Every row comes from one small tree of marks. The marks that hang from a mark follow it in brackets, in alphabetical order. Every link used is in the known rows. Which tree was each row made from?
Known rows:
X{K{B}}: [ -8  -5  11  -1  -1   4   4  -2   1  -1  -2  -5   7  10   0   5   8  10
 -16   3  -4  -1  -3  -4   2   0   4   9  14  -8  -7   2  -8  14  -1]
K{B{W}}: [ 8 -1 -1  5 -7  5  2  4  1  8 -5 -4  5 -3  0 21  3  1 -9 11 -8 -6  4 -8
  3 -3  3 -3  0  0  1  1 -6  3 -5]
J{K{B{Y} X}}: [ 14  -4  -1 -13   6   3  17 -13   6 -16   2  10  17   7   8   9   3  -7
   1   5  -1   3 -10  20   1  13   2  -6   8   8   8  20   7  15   2]
K{B{W} X}: [ 19   9  -5  -4  -6   5  -1   1   3   0  -8  -5  14   6   6  22   1   7
   0  12 -12  -1   0  -5   0   5   2 -10   2   1   4   5  -4  -6  -1]
G{L}: [-14   6  11  17 -10 -15  11  11  -1  16   7  -3  -3 -16   7  -9   7   1
   5  -4   2  -1   0 -10  13 -13  -6  -8   6   0   2  -9  -8  -8  -1]
Q{K{B{W Y{L}}}}: [ 10 -14  -3  -7  -6 -13  38  -8  15 -12  -8  -7  -3  -7   3   3  -3 -17
  -4  -1   0   0  -7   0   0 -32   7  -6   2  -5   1   7  -1  21  -7]
G{U{W} Z{K}}: [-13   0   6 -12 -14  -2 -16   1  -9  19   8  -9   3   4   9  -4  -2   9
   7  -7  -1  14   6  25  -9  21 -16  28 -19   9 -15   2   6  -9  -9]
L{G{U Z}}: [  4   1   8  -4   3  -9  -9  14  -7  12   7   4  -7   7  11 -16  -3  13
  -3 -27   2   9  11   7   8   9   1  -8 -23  12 -18   0   3  -4   3]
U{K{B{Y} X} W}: [ 10  -7   6  -7   2  -3   1  -6  -2 -12   1   4  16  17  -4  14  -2  -5
  10  -3   9  -5  -8  14  -6  32 -14  10  -5   6  11  15  -3   8  -4]
C{W{U{K{B X}}}}: [  8  -5  10 -10  13  18 -39  -6   9   2  13  20   6   1  -7  14   1   5
   1   9  -1  -5   2  -1 -13   3 -15   4   2  -6   4  11   8   4   1]
Q{K{B X}}: [ 14  -5   4 -12   0 -12   7  -9   5  -5  -7  -3   0   8   6   5  -9   1
  -4   4 -11   7  -5   2  -1 -11  18 -11  14  -1  -1  13  -2   7   3]
C{W{U}}: [ -3  -9   9   3   1  17 -23   3   9  20   7  17  -6 -15  -3  -2   6   2
   3   8  -7  -1   6   7   4 -17 -12  -2  -1  -8  -3   4   3 -10   6]
L{G}: [  2  -4  -1  16   2   1   1  12  -7   9  -5   3   1  -5   0 -10  -2  -3
   4  -9   9   1   3  -8  11   2   4 -12  -8   9  -7  -6 -10  -5  11]
U{K W}: [-16  -4   2  10  -5  -2 -12   7  -7  11   9  -2   0   6  -9   2  -3  -2
  12  10  14  -7  -3   6   1  24  -9  19  -4  -2   6  -2  -6  -6  -1]
Z{K{B{Y{L}} X}}: [ 14 -10  -3 -16  -2  -5  19 -13   4 -13  -5  -3  18 -13  11  -6   3 -17
  16  -5  -3  11  -7   1  -4 -10  -9  -7  -1   6  -4  13   4  11  -3]
Z{K}: [-12  -2  -4   5  -7   7  -6   2  -5  18  -1  -2   3 -15   6 -12   1  -4
   8  13   0   6   0   2   2   0  -9   0  -3   5 -11  -5  -1  -6   0]
Z{K{B{W{U}}}}: [ -5   3  -5  -3  -2  30 -22  -7   7  16  -7  -2   1 -12  -1  19   4   4
 -10  16  -5   2   8  -6  -6  -7 -12  28  -1   5 -13  -6   1   0  -5]
B{Y{Q U{K W}}}: [-11  -5  -4  11   2  -2   1  -5 -17 -12   3  -1  -7   0 -10  -5  -2  -2
   6  -7  16  -8  -4  13 -15  23   1   5  -7  -1  13 -16  -6 -11  -1]
L{G{U{K{B} W}}}: [ -2  -2  11   6   6   2 -19  -2  -8  -6   8 -11   7  12  -7  13  -4  -1
  -5 -17  33   0   7  -5 -16  30   0  28 -10  13   2  -5  -1   8  -3]
K{B{Y{L U}} X}: [ 20  -9   5 -13   2 -28  35 -17  -1 -28   1   3   8 -12  13 -10   6  -2
   6 -19 -11   2  -5   6  -8 -12   7 -23   1   9   0  12   2  12  -4]
Y{B}: [-13   1  -4  16  -6  -1  10  16  -3  14  -8   1 -10  -2  -9   0   3   1
   0   8 -10   0   3  -2  14  -3   8 -17   8  -5   2  -7   4  -9   1]
A{Q{K{B{W} X}}}: [ 14   5   3  -6  -2 -14  12  -2  10  -9 -16 -10   7   8   6   9 -13   0
 -14  15 -13  -1   3 -17   2 -19  19   3  15  -9  12  10  -6  -6  -3]
Q{K{B{W Y} X}}: [ 24  -2  -2 -14  -2  -1  22  -8  12 -13 -11  -1   6  14   6  11  -8  -1
  -6   4  -8   2  -5  10   0  -9   3 -15   2   1   6  12  -1   8   0]
Q{K{B{Y}}}: [  8 -21   8  -6   1 -12  26  -9   7  -6  -9   7  -6  -1   4  -2  -5 -10
 -12  -4  -2   1  -5  10   5 -17  11 -10   5   2  -3  13   0  22   0]
W{U{K}}: [-16   4   5   7   9  11 -25   4   4  12  14  15 -19  -2  -4 -13   3   2
  -2   4   4  -7   2  -1  14   0 -12  14  -1  -2  -5  -4   5  -2   3]
Y{B{W} L{G} U}: [ -7   9 -17  23  -4  -5  19  14  -6 -10  -7 -12  -3 -13 -14  -2   3   3
   3  -9   7   0   8 -17  -9 -11  17 -20  -1   2   3 -27  -2 -10   0]
J{K}: [-14   2  -6   6   0   5   2   0   3   7   7   6   3  -4   3  -5   4  -4
   3  17   1   1  -6  12   7   6   5   3   8  -1   3   3   4   2   4]
L{G{U{K W} Z}}: [ -7   2   8   1   2  -4 -24  14 -10   8  16  -1  -1  20  -4  -5  -8  10
   5 -24  23   3   6  12  -5  39  -9  21 -28  10  -8  -4   2  -4  -2]
J{K{X}}: [ 0 10 -9 -3  1  6 -3 -1  3  0  7  3 11  6  7 -4  1  3  9 16 -3  7 -8 12
  5 10  3 -3 11  2  7  8  5 -6  7]
Y{L U{K W}}: [-17  -2   2  10  -6 -23   4  -5 -10 -10  16  -8  -3 -10  -8 -12   3  -1
  15  -3  13  -7  -4   1 -17  11   0  16  -2  -1   6  -9  -3   0  -8]
L{G{U{K{X}}}}: [  5  18   1   0  12   5 -21   6  -5  -8  12   0   1  14   8 -22  -6   3
   3 -19  20   8   5  -6  -2  17  -8  -4 -12  11   0 -12   8  -7   8]
U{K{B X} W}: [  6  -3   4  -3  -2  -4 -14  -2  -6  -4   4  -4  15  16  -8  22  -4   1
  10   7   6  -4  -6   2 -10  32  -3  16   3   2  10  11  -5   1  -3]
W{U{K{B X}}}: [  5   4   6  -8  12  10 -27  -8   5  -2   8  11  -4   6  -4   6   0   6
  -5   3  -4  -4   0  -5   3   5  -9  12   5   2  -2   9   4   5   3]
U{K{X} W}: [ -3   6   0   3  -3  -1 -15   5  -6   3   7  -4   9  16  -5   2  -6   3
  18   8   8  -3  -6   7  -1  30 -12  10  -3   0  11   6  -5 -13   2]
D{W{U{K{X}}}}: [ -6  17  -4  -5   4   2 -29   3  -2   5  -4  12 -17   4  -1 -20   1  -1
   9  -3   5  -4   4  -4  18   2 -13  11   0   0  -5  12   4 -11  12]
X{K}: [-13   2   4   5  -4   7   3   8  -1   9   3  -4   1  11   2 -16   6  10
  -6   6  -3   1  -4   2  10  -1  -3   0  10 -11  -6  -5  -8   0   3]
B{Y{L U{K{X}}}}: [  2   5  -2  -5   7 -22  20  -8  -2 -26  16   9  -1  -4   8 -32   3  -1
  16 -14   3  -2  -8   7  -6   1  -9 -20  -6   4   5  -2   9   7  -3]

Which tree is each row?
[  4 -16   1  -5   1   3 -12   5  -9  13  -4   6  13  -4   1   8  -7   3
   1 -11   1   3   3  -5  -7  18   3   7 -19  13 -26   7  -5  10  -1] => L{G{Z{K{B}}}}
[  1   2  -5   5  -6 -15  33  -4   2 -14   3  -1  -3 -17   7 -16   8  -2
   6  -7  -4  -3   0   7  -5 -17  -2 -21  -9   3   1  -8   0  -2  -5] => B{W Y{L U}}
[ -3  11   0  -3  10  13 -29   2   4   4  11  12 -10   7  -1 -12   0   5
   4   4  -2  -1  -1   1  10   4 -17   6   1   1  -2  -1   5 -10   8] => W{U{K{X}}}
[  9  12  -8 -12   0  29 -25  -9   8   6  -7  -4  10  -2   5  20   1   6
  -3  16 -11   7   6  -5  -7   0 -15  20   2   6  -7  -3   1  -9  -1] => Z{K{B{W{U}} X}}
[  2  -2 -13  17   3 -13  11   1 -15 -10  -7 -12  -8 -23  -2 -19  -1  -5
   6 -23   9   3   1 -20  -4 -18  27 -16  -1  -1   0 -24 -12 -15  11] => Y{L{G} Q U}
[  8  12  -5  -4   2   9 -15   4   2  -4   4  -2  10  13  -3  19  -3   6
  -1  13  -1  -8  -2 -11  -6  15  -4   1  -1  -2   8   3  -1   2  -3] => U{K{B{W} X}}
[ -1 -15  14   3   2 -24  19  -4   6  -2 -11  -1  -5  -7   4  -2 -11  -7
 -18   6  -6  -4   2 -14   7 -24  25   6  16  -6   4  13  -5   8  -3] => A{Q{K{B}}}
[-12  -3 -14  13  -5   2   9  11  -4  11 -17 -11 -26   0 -16   1 -11  -9
  -8   9  -7   6  -3  -5   9 -23  33 -15  21 -19   9 -18   0 -15   8] => Y{B Q{K}}
[ -8  -6   9   1  12  10 -23  -6   4   6  10  13 -13  -1  -7   5   3   1
 -11   3   2  -9   1  -9   5   0  -5  21   3   0  -6   2   3  12  -1] => W{U{K{B}}}
[-14  11 -13  13  -6  11   3  12  12  11  -7  -5 -17 -11 -14   4   8  -3
   0   7  -8   3   7 -10  13 -28  -1   1   7 -11   2 -13   6 -15   0] => Y{B{W{U}} L}
[-14  13  -4   8   4  22 -29   8   7  14   9   8 -14   3  -7  -1   2   6
  -4  13   5  -9   5  -5   8  -2 -18  17  -7  -5  -2 -12   2  -7   1] => B{W{U{K}}}
[ -3   6   2   1  -5  14   4   3   4   3  -5 -13  10  13  -3  15   8  13
 -18  13  -3  -4   1  -8  -2   2   1  10   9 -11  -3  -5 -10   9  -5] => X{K{B{W}}}
[ 11 -16   0   1   1   2  15  -5  -5  -1 -10   1  -3  -6   0   8   1 -14
  -7  -7  -4  -3  -3  -2   7 -12  12 -14   0  -3   3   1  -5   2   4] => K{B{Y{Q}}}
[ -8  -2  -5  12  -9  -7   1  -2 -20   2  -8 -14  -4  -6  -6   4   0   5
   5  -2   0  -1   2   6 -12   7  17   4   5  -1  10 -15 -14 -24   3] => Y{Q U{W}}
[-11  -6   7   3   9  21 -36   4   8  18  17  22  -9  -9  -8  -8   3   2
   4  11   6  -7   3   2  -1  -4 -20   7  -4 -11   0  -2   6  -3   3] => C{W{U{K}}}
[  8 -10   0  -5  -3  -2  25  -6  10  -5 -11  -2  -2   4   2  10  -5  -7
 -14   4  -1  -2  -2   8   0 -14   7  -6   1  -1   0   7  -3  14  -4] => Q{K{B{W Y}}}
[ -6  -6  -5  11  -1 -26  18  17 -11  -3  -1   3  -9  -9 -12 -11   0  12
   6 -26  -6   2   7  -6  -4  -3  21 -23 -10   5 -11  -8   2  -2   0] => Y{B L{G{Z}} U}
[ 26   3  -1  -8  -2   6  15  -2   6  -9  -8   0  15   9   7  16   2  -1
   0   2 -10  -2  -1   7   3   2  -6 -18  -6   4   4  11  -1   2  -1] => K{B{W Y} X}
[-13   7  10  -9   4  -8 -20  11  -5  11  24   9 -17  10   8 -20  -1  12
  -2 -12  -1  -1   3  13   6  15 -10   2 -20   0 -12   2  15   5  -6] => G{U{K} Z}
[  3   8   1 -11   7  -1 -27  -5  -1  -2  -5  11 -10   2  -4   0   2  -1
   0  -5   4  -8   7  -9  12   0  -5  17   4   2  -4  19   4   0   7] => D{W{U{K{B X}}}}
[ 12  -5  11  -8   4 -24  14  -6   7 -10 -14  -4   3   4   8  -5 -13  -4
 -12   7 -12   2  -1 -14   7 -22  23  -1  18  -5   8  18  -4   0   0] => A{Q{K{B X}}}
[  5   0   4   3   4 -13  23  -1   2 -12   2  -2  -5 -10  14 -32   5 -15
   6 -34  19  13   5   0  10 -17  -5 -15 -17  12  -3  -7   6   4   5] => B{Y{L{G{U}}}}
[  4   1   7  -4   0 -12  -8 -12 -11 -17   7  -2  13   9  -5  15  -2  14
   4  -2   5  -7  -2   5 -27  35   3  13   3   8   8   4  -3   2  -7] => Y{U{K{B X} W}}
[ -3 -17   7  -3  -5  -6  16 -19 -11 -10  -7  -2  17 -13   2   9   3   0
   3  -5   6   2   1  21 -28  22  -7  15  -3  17  -5   2  -3  11 -10] => Z{K{B{Y{U{W}}}}}
[ 17   5  -4 -10  -6  -1   7  -4   9  -4 -10 -10   4  11   4  17 -10   3
  -7  13 -10   4  -3  -2  -4  -9  14  -6  10  -2   2   7  -5   2   0] => Q{K{B{W} X}}
[ -3 -13  12  -2  12  18 -34  -5   8   9  15  22  -2 -10 -13  13   3   1
  -7  10   4 -10   3  -5 -10  -3 -12  14   1  -8   0   7   7  11  -2] => C{W{U{K{B}}}}
[ -1 -11  11  -4   3   1  20  -4   3  -8  -3   2   7  12   1  -2   9   3
 -15  -5   1  -1  -5   6   4   0  -4  -2   6  -5  -7   8  -6  22  -1] => X{K{B{Y}}}
[-23  12  14  -6 -10 -11  -8   8  -3  22  20  -4  -1 -12  19 -18   4  12
   3 -15   0  14   7   5  -2  -1 -19   7 -12   8 -14 -10  10  -4 -12] => G{L U Z{K}}
[ -3 -12  10  -6   3 -18  38 -18   2 -28   4  -5   4  -4   4 -17  15   5
 -11 -17   0  -1  -5   4 -12 -11   6  -4  11  -5  -6  -1  -3  27  -7] => X{K{B{Y{L U}}}}
[ 9  2 -3 -9  4  3  1 -9  3 -7  4  3 17  5  6 16  2  0  0 15 -5  2 -9  8
 -2 11 12  4 14  3  7 15  5  8  2] => J{K{B X}}
[ -7  -8   6  -5   9   1  -9  -7   1  -2  -7  21 -17  -6  -6  -7   6 -12
  -8 -12  11 -12   7   0  14  -2 -12  16  -5   5  -8  20   5  16   5] => D{W{U{K{B{Y}}}}}
[ -6   3   2  -6   0   5 -18  10  -9  16   6   0   2  -1  12 -19  -5   8
   2 -21   8  15  11   7  -3  15  -8   6 -26  16 -24  -7   7  -4   1] => L{G{U Z{K}}}
[  9   0  -2 -10  -2   6  -7  -8  -4   3  -6  -4  18  -5   9   7  -2  -1
   6  10  -9   9  -2  -3  -9   7  -2   1   4   8  -7   9  -1   1  -1] => Z{K{B X}}
[-21  15 -14  19  -3  -5   9  10  -3  -9  10  -7 -11  -8 -15  -5   5   3
   4   5   3  -9   3 -10 -13  -4   6  -7   1 -10  11 -26   9  -4 -11] => Y{B{W} L U{K}}
[-12   8 -22  14  -9  14   6  16   0  10 -18 -18 -22   7 -17  12 -11  -5
 -10  16  -7   3   0  -8   6 -19  27 -13  17 -21  13 -24  -2 -21   5] => Y{B{W} Q{K}}
[ -9   9 -25  20 -13   3  11  18  -1   8 -11 -21 -13  -9 -17  10   2 -13
   4   8  -6   1   0 -21  10 -28  19 -14   9 -22  15 -26  -3 -25   1] => Y{B{W} L Q}
[ 26   3 -12  -6  -1  13   8  -2  -1  -9 -14  -7   8   8   2  20  -2  -5
  -2   0 -10   0  -2  -3   4  -3   5 -18  -1  -4  12  -1  -6 -13   4] => K{B{W Y{Q}} X}
[  2   0  -7   4  -8  -6  28   5   9  -2  -1  -4   0 -12   5 -10   7 -14
  11  -1  -1   0  -4   1  13 -21 -10 -16 -12  -3   2  -2  -1   0  -2] => B{W Y{L}}
[ 21  -7   6 -10   3  -6  19  -7   0  -8  -7   8  12   5   9   2   2  -3
   2  -5  -9   1  -5   9   5   2  -5 -21   0   7   1  18   0   7   2] => K{B{Y} X}
[-14  -4 -17  11  -7 -12  20   8   2   3 -14 -18 -27  -9 -14  -8  -7 -19
   0   3  -5   8  -6 -14   9 -40  34 -13  22 -23  11 -17   2 -11   5] => Y{B L Q{K}}
[  5  15  -6  -5  12  25 -16   2  11  -2   7  11  -5  14   2  -6   0   4
   2   3   0  -3   0   9  10   6 -31   2 -13   1   4  -2   6  -7   4] => B{W{U{K{X}}} Y}
[ 10   9  -9  -9  -8  16 -10  -3   0   4  -9 -10  21  -1   7  21  -2   3
   4  18  -8   5   1  -5 -10   9  -7   4  -1   4  -3  -2  -1  -6  -4] => Z{K{B{W} X}}
